In the rows, zero is written as 128.
Known rows, with every step that occurs:
disod > mopek > bopig: [117 116 153 109 164 126 124 158 110 100 156 104 129 133 128 112 110 145
  59 144 139]
lenat > vigus > bopig > mopek: [127 128 125  99 138  71  88 172 118 108 113  91  66 107 144 102 118 113
 119  95 135]
bopig > vigus: [111  97 144  74 125 126 107 163 143 130 131  96 110 160 107 138 109 114
  72 162 152]
lenat > vigus > tusa: [148 129 113 118 138  87 120 178 121 104 109 108  93 104 119 108 112 107
 138 153 124]
bidul > lenat > vigus > tusa > mopek > disod: [175  87  99 122 123 111 117 191 129 155  93 110  90  89 119  73  82 121
 142 116 107]
mopek > disod: [144 144 128  88 117 133 111 158 146 112 133 136 103 101 142 104  73 107
  84 141 125]
tusa > mopek > bopig > vigus > lenat: [115 100 135  86 128 143  94 151 147 183 146  62  67 201 111 132 103 143
  82 134 166]
bidul > lenat > vigus: [150 121 102 131 127 132 138 192 110 111 118 110  96  78 115 106 121 169
 126 134 140]
bopig > mopek > tusa > vigus: [ 67  81 184  69 155  85 110 175  92 169 133  44 111 155 133 139 123  83
  83 149 184]
mopek > tusa: [114 119 153  88 141 121 125 179  92 118 129  70 112 113 127 141 115 117
 108 163 169]
bidul > lenat > vigus > tusa: [146  89 117 131 146  84 138 205 101 117  93  98 111  85 108  92 122 138
 138 129 123]
lenat > vigus: [151 160  98 114 120 132 124 166 124  98 134 120  77 100 121 115 115 138
 128 162 142]
tusa > mopek > bopig: [146 118 160 111 130 117 108 145 124 164 134  66  92 149 116 117 117 139
 109 125 124]
bidul > lenat: [131  87 147 119 133 127 139 184 112 131 113 100 126  94 112 117 111 152
  97 119 133]
disod > mopek > lenat > vigus > tusa: [128 126 101 131 140  88 121 165 122  81 121 146 132 115 116 105  73  73
 136 140 140]
disod > mopek: [125 108 139 109 147 144 129 160 124  92 141 134 131 119 120 127  89 118
  77 159 146]
bidul > lenat > vigus > bopig > mopek > disod: [137 104 116  98 139  75  96 197 117 116 109 108  72  70 165  64  92 132
 106  61 124]
vigus > lenat: [122 146 123 109 120 145 119 161 142 119 137 118  80 126 130 130  84 127
 106 145 162]
bidul > lenat > vigus > tusa > mopek: [162  71 113 137 128 103 129 194 111 159  84  77  99 102  96  97 114 134
 159 120 120]
lenat > vigus > tusa > mopek > disod: [178 128  94 106 115 111 101 167 145 141 108 120  72 106 123  82  73  89
 145 142 104]
disod > mopek > tusa: [108  95 148  94 161 139 136 181  86  97 143  95 138 118 126 134 102 116
  89 176 175]
disod > mopek > lenat > vigus > bopig: [145 143 107 118 124  96 112 150 125  57 133 143 115 104 140 100  79  92
 131 103 141]
tusa > vigus > bopig: [129  94 188  80 132  70 119 144 128 117 133  89 113 136 141 109 123  82
 102 116 129]

Rows:
[165 110 108 127 118 104 112 168 128 143 100  91  78 124 104 109 105 102
 160 146 117]  lenat > vigus > tusa > mopek
[111 124 147  97 119 133 128 147 146 139 151 107  91 157 127 126  96 108
  92 152 173]  tusa > vigus > lenat
[ 98 118 143  77 143 127 100 163 134 138 157  76  80 179 128 126 111 150
  61 143 174]  mopek > bopig > vigus > lenat
[ 89  96 139  79 161 144 112 165 131 116 167 102 104 184 124 123  89 150
  36 152 185]  disod > mopek > bopig > vigus > lenat
[160 130 126  93 103 150 102 148 153 153 125 121  88 125 128 108  65 101
 105 136 118]  tusa > mopek > disod
[113  66 144  95 110  81  88 150 150 179  95  84 128 193  86 132  76  48
 123 124 137]  bopig > vigus > tusa > mopek > lenat
[112 117 135  85 157  68  93 194  77 109 118  50  69 101 156 111 128 113
 130 109 164]  lenat > vigus > bopig > mopek > tusa
[163 148 120 103 128  91 112 165 123  76 125 107  75  93 143  99 121 123
 139 118 126]  lenat > vigus > bopig
[ 83 101 155  86 155  99 102 189  88 147 117  55 103 125 132 140 113 106
  94 137 177]  bopig > mopek > tusa
[109 129 136  86 133 110  90 162 143 140 123 123  92 113 147 107  70  96
  70 116 132]  bopig > mopek > disod
[103  67 174  74 167  61 102 176 117 143 123  54 121 176 112 110 134 108
  71 139 131]  mopek > bopig > vigus > tusa
[ 85  91 155  85 152 145 138 166 105 121 166  95 117 152 138 135  89  99
  77 182 213]  disod > mopek > tusa > vigus > lenat
[144  88 172 110 148  74 106 160 113 168 109  53 108 155 110 107 118 107
 120 118 109]  vigus > tusa > mopek > bopig
[105  58 195  67 166  86 132 167  87  98 144  75 141 139 150 117 117  76
  90 144 168]  disod > mopek > tusa > vigus > bopig
[109  99 170  92 145  65  86 165 121 126 109  80  93 123 145 115 108  97
  96  82 130]  vigus > bopig > mopek
[105 165  95 123 112  92  88 162 131 127 122 115  87 126 121 125  86  96
 130 112 152]  bopig > mopek > lenat > vigus
[138  62 138  65 122 103  90 162 158 170 103  94 106 170 112 103  70  67
  90 140 119]  bopig > vigus > tusa > mopek > disod
[115  84 195  62 149  63 122 163  92 120 134  49 120 134 146 122 135  79
 111 129 158]  mopek > tusa > vigus > bopig
[110 129 127 119 123 125 122 145 137  94 136 148 149 130 122 130  63  87
  94 134 149]  disod > mopek > lenat
[125  90 128 114 149  70 104 196 102 123 102  78  81  85 137  90 128 141
 122  68 135]  bidul > lenat > vigus > bopig > mopek
[122  84 159  78 132 121  94 152 132 179 139  50  94 193 101 129 122 135
  79 142 135]  tusa > mopek > bopig > vigus
[152 166 111 113 108  77 105 151 131  76 124 120  90 103 144  99  96  94
 155  91 133]  mopek > lenat > vigus > bopig
